Known rows, with every step that occurs:
U > C > Z: [-19.5  24.5  -4.1 -33.8   2.6  20.9  -3.6   1.0  37.6   2.7  36.7  13.0
  -7.2  13.9  10.0 -25.8  14.3 -20.7   8.1   8.6  13.2  19.9  -5.1  30.1]
C > U > Q > Z: [-17.9  16.4  -4.7 -26.7  25.5  24.4  19.7  18.5  33.8   4.8  21.3  14.2
   1.0  18.5   8.3 -10.1 -21.0 -11.0  -4.4  -2.2  27.0 -15.5 -13.6  33.0]
Q > Z > C > P > N > U: [ -9.2 -25.6   8.5 -27.0  25.8  -8.5  40.9  39.0  23.3  -4.0  13.4  41.4
  -1.3  17.8   9.1 -17.0 -10.9 -14.6  11.8 -12.3   0.6  45.3  -4.9  39.8]
P > C: [-53.6   5.3  -0.6 -23.7  -0.5   0.0  16.1  -3.4 -15.8   9.1  26.3  18.4
  -0.8  -4.9  -9.1 -13.8  22.7 -13.8  -6.0 -13.7  11.1  -0.8  -8.1  28.3]
P > Q > Z > C > U > D: [-31.8  34.1  16.6 -12.2  21.6   0.1  35.9  27.0  30.6 -11.2  15.3  -0.7
   6.6  24.2  21.1 -36.2 -14.5  -7.1  -6.3 -21.2   6.7  24.5   8.4  33.6]
Z > C > P > N > U: [ -7.1 -22.1   5.0 -17.2  16.0  -3.8  22.6  37.0  -7.9 -16.8  21.8  37.4
  -6.3   2.7   1.6 -20.5   1.3 -18.1  10.8  -2.7  -1.9  47.2  -8.4  27.8]
P > N > U > D > Z: [-21.7  19.8  -0.9 -19.7  35.1   0.9   6.4  35.9 -55.7  34.6  16.9  -1.5
  14.1 -20.3  -2.6 -14.1  13.5 -17.6  23.4   0.6  23.6  32.9  13.7  33.3]
N > U > Q: [-18.3 -16.8  -3.1 -18.7  17.4  18.3  20.9  27.3 -10.9  -8.7  19.4  16.0
  -2.2 -10.6 -10.8  -2.8 -13.1  19.1  -4.3  31.9  42.2  10.0 -15.9  24.9]
Q > Z: [-32.9   6.0  -1.8 -27.1   8.2   4.9  27.1  22.7  25.7  13.3  20.0  11.2
   8.3   9.8  -3.6  -2.2  -0.7  -0.6   4.1 -12.2  10.2   4.3   0.1  34.8]
N > U: [-35.6  -6.0  -1.4  -9.4   8.2   2.6  21.7  21.6 -20.1   0.8  13.1   5.8
   7.4 -11.2  -7.8  -3.1   8.0   0.0  -6.5  15.6  26.4  25.6  -1.5  22.8]
C > P > N > U > D > Z: [ -6.2  -1.3  -2.6  -8.3  31.6   9.1   9.5  36.1 -73.9  19.7  26.8  14.4
  12.8  -9.2 -10.2 -17.7   7.8 -21.5  21.6 -17.3   5.5  31.8  14.6  26.3]
U > Q: [-18.6   1.0  -9.1 -22.7   9.1  23.6   4.9  20.7   2.0 -11.0  38.1  20.9
  -7.0  -9.3 -10.0  -2.5 -11.8  15.0   8.0  12.8  26.9  -9.4 -15.9  27.6]
C > U > Q > Z > N: [-11.8  25.9  -0.9 -27.9  22.7  24.8  10.5  10.9  18.4   4.5  35.9  17.7
   9.4  17.3   2.9   7.1 -26.7   0.6 -10.9  -0.9  18.0 -37.2 -11.6  44.2]
U > C: [-14.1  12.6 -11.4 -34.1  -4.7   8.5  14.2   3.3   8.8   0.0  37.2  11.8
  -5.5   4.3  -6.1  -8.8   3.1 -15.9   4.4  17.4   6.3  19.2  -1.5  25.9]
N > U > D > Z: [-22.8  16.6   1.7  -6.1  22.4  19.9  13.3  24.4 -55.2  18.9  20.5 -18.1
  17.7 -10.0 -10.0 -23.0  15.7   0.0   5.2   9.8  22.6  28.7  17.4  31.1]
U > C > Z > N: [-16.0  32.1   1.4 -34.2   1.3  19.4 -10.6  -8.7  21.5   0.2  55.4  13.7
   0.9  12.7   4.9  -5.6   7.1 -11.3   2.8  10.4   8.2  -3.4  -3.2  40.8]
Q > Z > N > U > C > P: [ -3.9 -15.7   2.0 -23.3  -1.0   5.6  39.8   3.0  -5.8  -3.9  38.4  30.3
  12.9  24.5  -7.1   7.7 -20.3  -4.1 -11.9  14.7  -2.3  16.1   2.1  43.5]
C > P: [-17.3 -12.0  -8.1  -3.7  -2.0  10.6  10.1  18.4 -23.9 -12.1  42.1  26.0
   4.1   2.0 -15.2  -9.0   3.8 -11.2   2.2 -21.5  -5.4   6.6  -2.0  16.9]
Z > N: [-27.9  16.8  -4.7 -18.1  -0.1   8.5   0.5   9.5 -21.3   0.2  44.6  14.6
  11.2  -6.4 -14.6  12.4   5.1   5.7  -2.4  -4.1   0.6 -15.2   0.9  35.3]
P > C > U: [-49.9  24.9  -3.8 -16.2   6.9   8.4  12.0  -9.7 -14.8   5.3  19.0  12.9
  -2.6   2.6   2.2 -24.7  25.9 -38.8 -18.7 -21.2  11.7  -2.8  -9.1  25.0]
N > U > C > P > Q > Z: [-22.2 -30.8   1.6  -8.7  -8.2  -5.5  62.7  12.2  -1.2  -2.8  15.1  39.3
   2.3  17.6   9.2  -7.4 -25.4   5.5 -14.8  10.5  12.3  47.6  -0.9  23.1]
Q > Z > N: [-28.6  16.9   3.1 -26.0   7.0   5.5  20.5  14.3  10.2  13.7  39.1  14.2
  19.3   8.6  -6.8  18.5  -6.1   7.3  -1.4 -13.2   0.9 -16.1   2.3  44.6]
U > D > Z > C: [ -7.0  27.6   1.9 -19.6  14.8  30.1  -2.5  27.3 -12.2   7.5  35.4 -12.4
   5.2   7.9  -2.4 -43.0  13.3  -3.2  20.1  -5.1  -2.2  23.9  13.2  42.5]

Rows:
[-18.1   4.6  -4.8  -3.8   3.3  23.9   7.7  13.0 -59.2  24.9  28.6   4.7
  20.5 -13.5  -7.1   1.3  11.8   8.3  -5.8  14.1  15.3   4.0   4.4  41.5]	D > Z > N > U
[-31.2  18.2   5.6  -7.6   5.5   3.8  38.9  18.2  43.8  -3.6   7.6  18.7
   0.5  22.8  27.0 -29.3 -10.2  -6.1  -8.9 -19.2   4.9  25.1  -5.6  31.4]	P > Q > Z > C > U
[-21.6  29.5  -6.2 -13.2  13.9  19.8  -1.7  22.8 -41.2  20.5  37.2 -12.7
  15.8  -5.4 -12.2 -23.5  16.7  -4.7  17.4  -9.8   7.3   9.1  18.8  33.0]	U > D > Z
[-13.8   7.8   0.0 -33.3  15.3  19.6  15.5  20.0  17.5   6.0  44.0  25.8
  12.1   9.8  -7.3  18.2 -31.6  27.1   3.3   4.6  19.0 -35.0 -11.3  47.1]	U > Q > Z > N
[ -8.0   8.5  -4.7 -18.9  -2.2  31.8   3.0  20.1  -1.4  10.6  27.8   8.1
   1.3   5.7   4.9 -36.9  16.7  -1.6  19.2  -1.3  -3.9  26.1  -0.2  39.7]	D > Z > C
[-34.0  32.8  20.1 -11.4  33.3  10.1  -5.6  18.6 -22.3  -1.3  38.2 -10.8
  21.0   0.5  -5.3  -8.4  11.6   5.6  -8.1   3.9  26.3  -0.7  10.6  41.1]	C > Z > N > U > D
[-10.3 -30.3   0.8 -29.3  32.2   1.0  38.5  36.7   0.4   2.7  21.6  47.3
  -2.6   6.5  -0.2   6.7 -30.5   1.8  12.1  -0.1  27.0  13.8 -13.1  31.3]	C > P > N > U > Q > Z
[ -9.9 -17.9  -7.2  11.0 -19.6  26.8  19.2  18.7 -27.9  -6.2  31.4  39.1
   0.8   8.7  10.4 -37.1  -1.1  11.1   9.7 -22.9 -14.1  34.7  -3.3  23.9]	D > Z > C > P > Q
[-12.0  -8.1  -1.0 -15.1 -17.5  -0.8  39.9  -1.5  -5.5  -3.3  51.7  44.9
   9.4  22.0   3.1  10.9 -32.6   9.8  -7.7 -11.8 -12.5   7.5   0.0  31.9]	U > C > P > Q > Z > N
[-57.3  14.6  18.3 -17.6  13.1   8.3   3.6  -7.7 -19.6   7.8  28.9  19.9
   8.9   1.8   3.8  -6.7  27.3  -1.5 -21.1   1.9  25.9  -5.7  -9.3  45.8]	P > C > Z > N > U
[-34.8  15.7  10.4 -11.9  15.6  15.4  -2.4  10.9 -10.6   1.6  31.2  12.8
  15.3  -3.5   2.4  -0.4  13.6   5.9 -10.3   9.6  24.5   0.6  -4.9  38.1]	C > Z > N > U
[-28.9  -2.3   6.5 -20.9  -8.0  -9.1  52.2   4.7  -2.2  12.2  20.1  25.7
  12.8   8.7   9.5  18.0 -27.5  20.5 -16.6  30.0  20.2  25.6  -1.0  38.5]	P > Q > Z > N > U > C
[ -7.9 -12.9  12.3 -45.4  37.7   2.7  33.5  44.0  50.7   2.2   8.1  35.6
  -8.1  11.4  16.5 -10.6 -29.5   8.9  17.7  22.6  31.6  29.0 -19.7  48.7]	P > N > U > Q > Z > C
[-20.4  -2.3  -3.4 -33.1  16.1  14.1  26.5  24.7  34.3   7.2  27.9  21.3
   1.0   9.3  -3.0   2.8 -23.8  15.4   7.8   5.2  27.7 -10.1 -13.9  36.3]	U > Q > Z
[-14.8  18.8 -10.3 -15.6  15.6  30.0   3.6  13.0   4.0 -10.6  27.8  14.2
  -5.7   1.0  -0.4 -14.1  -9.3 -12.6  -4.3   4.8  27.0 -14.4 -15.4  20.9]	C > U > Q
[-26.2  46.3  -1.3 -10.2  28.2   8.8  -0.9  20.5 -17.3  -6.2  29.7 -15.3
   8.0  -0.1  -6.7 -24.3   9.5 -30.3  -6.0 -15.7  10.1   1.6  12.5  20.1]	C > U > D
[-12.7  57.7  -3.6  -4.9  19.9  30.6 -16.1  10.2 -58.3  18.6  43.7 -17.3
  23.0  -0.2  -3.8 -17.8  10.8 -22.3  -1.4 -18.4  -1.3 -19.1  18.4  37.3]	C > U > D > Z > N
[-31.8   1.2   8.2 -18.6  13.5   1.2  29.9  19.9  -5.8  14.3  18.8  11.6
  24.2   5.7  -7.3  19.3  -6.6  11.3 -13.9   9.8  19.0   0.4   0.3  46.6]	Q > Z > N > U
[ -8.3  15.7   9.0 -27.4  35.5   9.2   9.4  39.0 -25.0  16.8  15.7  -1.1
   4.4  -7.6   6.7 -33.5  13.5 -15.7  27.4   4.9  12.9  48.7  13.0  41.2]	P > N > U > D > Z > C
[-13.8  44.2   5.9 -17.3  29.2  16.7  -0.4  23.5  12.8 -20.8  30.3 -16.8
  -0.7  12.5   5.7 -43.7   6.3 -27.5   1.5  -7.6   0.2  14.8  10.0  28.6]	Z > C > U > D
[  7.2  10.8  -4.3 -22.1  25.3  17.9  -3.0  34.8 -28.1   1.0  43.4  20.4
   1.4   5.4  -0.7 -39.5   7.2 -23.3  36.1 -32.7 -21.2  27.5  11.3  37.0]	U > D > Z > C > P > N
[-30.9  55.3   1.3 -13.1  18.2  28.0 -11.7  -9.5 -66.0  25.2  45.1  -8.2
  17.5   5.6  -0.9 -24.7  25.9 -29.5 -12.9 -24.4   1.1 -25.9  11.6  44.9]	P > C > U > D > Z > N
[-29.5   1.8   5.7 -10.0   5.8   4.8  13.7  15.0 -37.4   1.1  27.2   9.7
  15.8 -10.6 -13.3  15.4   4.1  10.4 -13.8  18.7  19.3   2.1   0.2  33.3]	Z > N > U
[  0.6 -14.2  -4.6 -14.8  -8.0  10.6  22.6  -0.6 -39.6 -14.4  47.8  27.4
   3.7   9.5 -13.0   6.3 -10.7  -3.5 -13.8  24.1  -3.0  16.7  -1.3  29.3]	Z > N > U > C > P
[-12.5   5.9   0.1 -24.4  -1.5   8.3  20.3   0.4 -19.8  -0.1  35.1  10.9
   5.6  -1.4  -8.5   7.8  -6.2  -1.2 -11.7  40.0  14.7  14.3  -0.3  38.3]	Z > N > U > C
[-21.8 -12.1   4.0 -41.0  37.0  -5.7  34.4  37.6  18.6  15.7   6.7  31.2
   0.4  -2.3   4.1  10.2 -23.9   5.8  12.2  15.8  41.2  14.7 -13.6  38.0]	P > N > U > Q > Z
[-31.3 -18.8  -7.2   8.1 -17.4   0.9  25.0  16.4 -37.1 -15.0  37.7  41.8
   3.1  -5.2  -3.9  -4.7  -5.6   9.5  -4.4 -27.2  -0.4  17.5  -4.3   6.2]	C > P > Q
[ -6.7 -10.5   3.5 -34.3  17.6  -3.2  24.9  36.7  34.9  -2.5  31.5  46.7
  -6.3  23.4   7.1 -16.8  -8.7 -19.4  23.6 -33.4 -17.6  27.9  -3.4  38.2]	Q > Z > C > P > N
[-22.3   7.1  10.3 -18.4  20.9  29.1  -3.7  15.5  -1.2  -6.6  36.9  20.3
   6.3  -0.8   5.0   2.0  -9.3  26.8 -11.1  26.6  40.8 -15.3 -18.3  43.1]	C > Z > N > U > Q
[-12.4 -23.2  -1.9   3.6 -19.0  -0.2  36.2  -1.1 -51.5 -16.1  41.3  40.3
   4.1   2.3  -1.8   8.0 -20.4  12.2 -22.2  19.1   2.3  26.7  -0.7  20.9]	Z > N > U > C > P > Q
[ -7.5 -14.1   5.0 -23.2   3.4  12.3  30.6  27.7  38.7 -13.7  34.1  29.7
   1.2  30.7  -0.1 -25.1 -10.5  -3.0   8.8 -21.6 -13.4  20.9  -2.4  39.1]	Q > Z > C > P
[-39.2  15.9   2.0 -32.7  21.1  22.1  26.5  -0.6  27.6  10.3  18.3  23.0
  -4.3  20.0   9.3 -18.0  -5.4 -20.4 -13.4 -10.2  26.4 -20.5 -20.7  40.5]	P > C > U > Q > Z
[-20.6   6.5   6.2 -30.9   9.6   8.3  28.4  27.4  56.3   1.5  20.2  12.7
   2.5  22.5   6.5 -20.1  -4.2   1.4   6.2  -6.3   1.6  20.7  -1.9  44.7]	Q > Z > C
[-18.2 -22.8  -3.9  -8.4  17.5  -9.5  20.5  28.3 -39.2  -3.1  22.6  39.1
   0.5 -11.9  -7.0   2.3   3.9 -20.4   7.8  -9.6   7.7  31.3  -1.0  18.3]	C > P > N > U
[  7.3   5.7  -0.3 -11.0  10.8  33.3   1.9  27.1 -27.0  -9.4  48.0   6.8
   5.3  13.9  -5.8 -47.2   5.9  -5.5  19.7 -21.6 -16.4  21.4  12.3  33.4]	U > D > Z > C > P
[-19.8  -3.6   4.1 -13.4  33.1 -13.8  17.4  37.8 -52.0  -8.4  32.0  18.5
   7.4 -10.4 -13.2  -6.9  -0.2 -19.0  10.8 -11.8   9.0  33.5  13.1  21.3]	C > P > N > U > D
[ -5.5 -13.1  -0.6 -11.8  -5.1  17.9  11.2  23.6   8.1 -27.6  42.4  29.6
  -3.9  15.8  -7.5 -28.2  -0.5  -6.1   5.3 -14.1 -11.2  18.9  -4.5  27.7]	Z > C > P
[ -1.7  -5.3  12.4 -20.3  33.7  -7.4  18.0  42.8 -19.7 -23.6  27.1  19.4
  -3.0   0.2  -2.1 -26.7  -3.8 -17.1  15.7  -7.8   2.0  45.7   6.7  29.0]	Z > C > P > N > U > D
